Each row was made from one small tree. Brackets hold a mark, then the marks that hang from it, in the order of their numbers. Every link used is in the known rows. Write each row's tree.
Known rows
{Q_127 {Q_37 Q_956} Q_477}: [-0.628  1.152 -0.762  0.339  2.649  0.935 -0.531 -5.268  1.229 -3.391
  1.652 -2.327  4.557 -0.104 -0.423 -2.143 -2.649  1.316  2.420 -0.944
 -2.272]
{Q_513 Q_37 {Q_127 Q_477}}: [-1.491 -1.874 -4.129 -2.886  0.116  0.391  1.112 -3.485 -2.768 -1.953
  3.332  0.172 -1.205 -0.779  1.530  0.430 -2.185 -0.083  0.171 -2.448
  0.754]
{Q_127 Q_21 {Q_37 {Q_956 Q_513}}}: [ 1.461  1.323  0.542  0.989 -0.493 -2.171  1.842 -1.783  0.715 -2.043
  0.410 -2.262  2.734 -3.214  2.430  1.447  1.013  1.801 -3.463  0.123
 -3.112]
{Q_513 {Q_127 Q_477}}: [-1.348 -2.483 -2.952 -2.770 -1.730  0.155 -0.458 -1.464 -1.585 -0.215
  3.036  2.495 -1.085  1.060  0.162 -0.467 -2.933 -0.108  1.429 -2.632
  2.539]
{Q_127 Q_21 {Q_37 Q_513 Q_956} Q_477}: [-0.982 -0.026 -0.939  0.215  1.184 -0.744 -1.188 -6.660  0.526 -2.095
  3.148 -1.605  4.325 -2.067  2.580 -1.319 -0.109  1.439 -0.854 -1.416
 -3.656]
{Q_513 Q_37 {Q_956 Q_477}}: [ 1.914 -2.132 -2.957  2.080  4.104  1.549  2.540 -2.373  0.672  0.033
  1.354 -4.722 -0.391 -1.558 -0.963  2.721 -0.713 -3.697 -1.428 -0.795
 -1.296]
{Q_37 {Q_956 {Q_513 Q_127}}}: [ 4.287 -0.581 -1.565  1.256 -1.686 -3.278  0.428  0.853 -2.004 -0.411
  0.939 -1.604  0.499 -1.960  1.197  2.900 -0.186 -1.780 -3.252  0.611
  0.404]
{Q_37 Q_956}: [ 1.948  1.255 -0.284  1.604  1.392 -0.949 -1.031 -1.097  1.039 -1.222
 -0.139 -2.085  1.486 -0.434 -0.236  0.985 -0.142 -0.979 -0.817  0.986
 -1.822]
{Q_37 Q_513 {Q_956 {Q_477 Q_127}}}: [ 3.634  0.102  0.350  2.186  3.942  0.374 -0.569 -2.602  0.280 -0.528
  4.914 -4.578  2.086 -4.909 -1.013  1.064  1.974 -3.121 -2.085 -0.042
  0.187]
{Q_127 Q_21}: [-1.566 -0.832 -0.241 -1.738 -1.807 -0.770  0.595 -0.001  1.033  0.092
  0.501  2.289 -1.773 -0.435  1.326  1.172  0.641  1.223 -1.909 -1.251
 -0.350]
{Q_127 Q_21 Q_477}: [-3.485 -2.030 -1.639 -2.490 -2.589  0.134  0.693 -1.693  1.072 -1.068
  2.575  3.507 -1.106  0.414  1.888  0.097 -0.775  2.433  0.220 -2.592
  0.923]
{Q_513 Q_127 {Q_956 Q_37 Q_477}}: [ 1.907 -3.438 -4.554  1.434 -0.137  0.338  1.566 -0.066 -1.957  3.852
  2.346 -1.357 -3.497 -0.260 -1.553  3.228 -2.668 -5.600 -2.310 -2.432
 -0.199]
{Q_956 Q_477}: [ 0.701 -1.877 -0.631  0.982  1.910  1.772  0.353 -0.164  0.193  0.500
  1.940 -0.720  0.968 -1.247 -1.288  0.209 -0.903 -2.112  0.370 -1.526
  1.905]
{Q_956 {Q_513 {Q_127 Q_21 Q_477}}}: [-1.146 -3.753 -2.879 -2.846 -5.651 -2.214  1.953  0.176 -1.929 -0.228
  3.719  3.682 -2.186 -1.054  3.304  1.982 -1.046  1.557 -2.249 -3.026
  3.083]
{Q_37 {Q_513 {Q_127 Q_21 Q_477} Q_956}}: [-0.464 -4.697 -4.105 -1.519 -2.836 -2.361 -0.527 -2.883 -0.744  2.004
  3.428  1.636 -2.450  0.437  1.825  2.130 -1.130 -1.347 -2.577 -2.605
 -0.105]
{Q_513 {Q_127 Q_477} Q_956}: [-0.075 -3.606 -3.983 -1.279 -1.337 -0.577  0.194 -1.540 -0.219  0.591
  2.045  1.079 -2.205  2.248 -1.113  1.248 -3.509 -1.515  0.592 -2.069
  1.243]
{Q_127 Q_21 {Q_37 Q_513}}: [-0.920  0.326  0.568 -0.454  0.325 -0.786 -0.311 -3.843 -0.715  0.182
  1.317 -0.684  2.211 -2.424  2.302 -1.316  1.695  1.501 -2.274 -1.018
 -3.224]
{Q_513 {Q_37 {Q_956 Q_477}} {Q_127 Q_21}}: [ 1.586 -1.999 -3.720 -1.359  2.154 -0.238  0.905 -2.899 -0.654 -1.519
  3.445 -1.315 -1.263 -3.646  0.961  3.864 -0.805 -2.931 -4.457 -2.891
 -0.649]
{Q_513 Q_37 Q_127}: [ 0.532 -0.496 -2.636 -2.071  0.834 -0.333  1.008 -1.537 -2.840 -0.806
  1.306 -0.996 -1.991 -1.602  1.044  1.481 -0.488 -1.106 -2.041 -0.976
 -0.438]
{Q_37 Q_513 {Q_956 Q_477}}: [ 3.895 -1.120 -0.881  4.135  3.529  0.046 -1.545 -2.678 -0.100  0.515
  2.620 -4.313  4.244 -3.145 -0.024  0.793  0.696 -4.256 -1.660  0.013
 -0.971]
{Q_477 {Q_37 Q_513}}: [ 1.205 -0.110 -1.176  1.015 -0.657 -2.577 -3.194 -3.760 -0.381  2.854
  0.993 -0.757  2.277 -0.390  2.392 -0.041  2.477 -2.057 -0.240  2.029
 -2.657]
{Q_513 Q_956}: [ 1.334 -1.186 -1.170  1.333  0.380 -0.781  0.495 -0.034  1.366  1.082
 -0.851 -1.559 -1.065  1.248 -1.089  1.599 -0.561 -1.499 -0.749  0.589
 -1.372]

Write each row's tree
[ 0.069 -0.144 -2.659  0.291 -0.368 -1.514 -2.821 -5.201  2.359 -0.572
  2.133 -0.008  2.792  1.597  1.086  0.360 -1.112 -0.817  2.336  0.999
 -2.006] -> {Q_127 {Q_477 {Q_37 Q_956}}}
[ 1.845 -1.668 -3.238  0.572  0.158 -1.825 -2.649 -3.874 -1.890 -0.454
  3.639 -1.054  2.125 -0.987  1.390  0.050 -1.230 -2.019 -0.630 -1.086
 -0.224] -> {Q_37 {Q_513 {Q_127 Q_477}} Q_956}
[ 1.397 -3.489 -3.830 -1.180 -3.152 -4.745 -2.779 -3.349  0.209  4.683
  1.486  1.356 -2.497  0.660  2.421  3.572  1.226 -3.227 -3.887  0.343
 -2.804] -> {Q_477 {Q_37 {Q_513 {Q_127 Q_21} Q_956}}}
[ 0.365 -0.068 -0.402  0.259  3.216  1.085  0.357 -3.741  2.015 -1.689
  2.162 -1.989  2.835 -2.772 -0.847  0.397 -0.966 -0.341 -1.142 -2.137
 -2.071] -> {Q_127 Q_21 {Q_37 {Q_956 Q_477}}}
[ 1.261 -1.573 -3.800  0.607 -1.938 -1.672  1.308  0.162 -2.311  3.349
  0.616 -0.583 -4.359  0.782 -0.383  3.046 -1.787 -3.660 -2.876 -0.779
 -2.168] -> {Q_513 Q_127 {Q_956 Q_37}}
[-0.370  0.182 -0.863  0.055 -1.405 -1.342  1.881 -3.523  0.783 -3.279
  2.347 -1.067  3.395 -2.249  2.787  0.536 -0.449  2.889 -1.160 -1.313
 -1.859] -> {Q_127 Q_21 {Q_37 {Q_956 Q_513}} Q_477}
[-0.985 -3.580 -3.823  0.013 -2.775 -3.000 -2.125 -5.608  2.247  2.871
  2.827  1.213  0.159  1.456  3.209  1.901  1.054 -1.113 -0.897  0.060
 -2.980] -> {Q_127 Q_21 {Q_477 {Q_37 {Q_513 Q_956}}}}
[ 1.793  1.148 -0.120 -0.843 -3.084 -4.274  0.629 -1.526  2.084 -0.308
  3.121 -0.034 -0.877 -3.392  2.889  4.309  3.773  0.843 -4.039  2.043
 -1.640] -> {Q_477 {Q_37 {Q_956 Q_513}} {Q_127 Q_21}}
[ 1.939 -1.881 -0.545  0.349  2.500  1.566  2.242 -0.201  2.034  0.525
  3.361 -2.450 -2.394 -1.793 -3.627  2.403 -0.281 -2.438 -0.827 -1.099
  1.637] -> {Q_513 {Q_956 {Q_477 Q_127}}}
[ 2.428  3.359  1.800  0.835  3.987 -0.448 -0.588 -4.571 -0.050 -2.082
  2.740 -5.388  3.275 -4.544 -0.356 -1.033  2.075  0.218 -1.566  0.942
 -3.448] -> {Q_477 {Q_127 {Q_37 Q_513 Q_956}}}
[ 0.169 -2.488 -2.770 -2.431 -3.530 -4.074 -3.124 -3.153 -1.320  3.634
  2.422  2.886 -1.323 -0.713  3.367  1.795  1.947 -1.644 -3.188 -0.451
 -1.429] -> {Q_477 {Q_37 {Q_513 {Q_127 Q_21}}}}
[ 0.930 -4.915 -4.571 -1.816 -1.747 -1.799 -1.071 -2.189  1.808  3.781
  2.635  2.293 -3.311  1.067 -0.550  4.305 -1.366 -4.206 -2.129 -1.929
  0.093] -> {Q_513 {Q_127 Q_21} {Q_956 {Q_477 Q_37}}}
[ 1.674  1.310 -1.001 -0.797  2.377 -0.853 -1.071 -3.021 -0.872 -1.589
  0.580 -2.161  1.668 -0.936 -1.268 -0.581 -2.256 -0.564 -0.715 -0.704
 -2.237] -> {Q_513 {Q_127 {Q_37 Q_956}}}
[-0.229 -2.909 -5.109 -1.574  0.687 -0.320  1.554 -3.538 -1.137 -0.998
  2.599 -1.557 -2.404  0.613  0.398  2.122 -2.704 -1.783 -0.520 -1.886
 -0.543] -> {Q_513 Q_37 {Q_127 Q_477} Q_956}
[ 3.590  0.948 -1.252  2.650 -1.741 -4.063 -1.261 -1.622  1.006  0.585
  0.221 -2.165  2.996 -0.980  2.515  2.705  1.821 -1.605 -1.355  3.279
 -2.390] -> {Q_477 {Q_37 {Q_956 Q_513}}}
[ 1.109 -0.820 -2.685  0.682 -1.695 -1.993 -0.472 -1.281 -5.104  3.574
  2.129 -0.633 -1.616 -1.945  2.418  0.865  0.569 -3.233 -3.394 -0.884
 -1.760] -> {Q_956 {Q_37 {Q_513 Q_127}}}
[ 0.222 -2.480 -1.804 -1.860 -0.479 -0.652  0.707 -2.388  3.929  2.289
  4.086  0.689 -3.525 -1.262 -1.026  3.911  1.211 -1.948 -1.808 -0.805
 -0.141] -> {Q_513 {Q_956 {Q_477 Q_37 {Q_127 Q_21}}}}
[-1.715 -2.945 -4.127 -1.677 -6.961 -2.277  3.150 -0.044 -3.967  1.408
  4.146  3.442 -3.374 -1.678  4.386  2.877 -0.861  0.245 -3.586 -3.324
  0.997] -> {Q_956 Q_37 {Q_513 {Q_127 Q_21 Q_477}}}
[-0.261 -2.357 -3.997 -1.209 -3.798 -2.189  1.694  0.238 -1.498  3.438
  0.864  1.742 -6.258  0.337  1.061  4.144 -1.071 -2.293 -4.960 -2.142
 -2.370] -> {Q_513 {Q_127 Q_21} {Q_956 Q_37}}
[ 2.458 -0.052 -2.031  2.370  5.165  1.189  0.964 -3.262  0.270 -2.010
  2.111 -5.065  2.362 -3.352  0.119  2.014 -0.276 -3.165 -1.581 -0.462
 -1.716] -> {Q_513 {Q_37 {Q_956 Q_477}}}
[ 0.220 -2.570 -3.849 -2.455 -0.561 -1.860  2.003 -1.550 -0.582  0.144
  0.788 -0.179 -4.925 -0.730  1.329  4.389 -0.417 -1.474 -4.873 -1.836
 -2.030] -> {Q_513 Q_37 {Q_127 Q_21} Q_956}
[ 1.793 -1.604 -3.722 -0.713  1.435 -1.139  1.351 -1.611 -1.515  0.040
  0.383 -2.645 -3.224 -0.366  0.045  3.120 -1.171 -2.669 -2.996 -0.549
 -1.864] -> {Q_513 Q_37 Q_127 Q_956}
[ 1.379 -2.195 -2.824  3.406  0.805  1.153  2.193 -0.715 -0.240  3.147
  1.600 -2.718 -1.572 -0.540 -1.243  2.775 -1.405 -4.726 -1.450 -1.178
 -1.474] -> {Q_513 {Q_956 Q_37 Q_477}}
[ 0.974 -0.295  0.280 -1.125  1.607  0.559  1.211 -1.081  2.464 -1.651
  4.584 -0.460 -1.508 -3.866 -1.250  2.766  1.029 -0.664 -2.984 -1.885
  1.043] -> {Q_37 {Q_956 {Q_477 {Q_127 Q_21}}}}
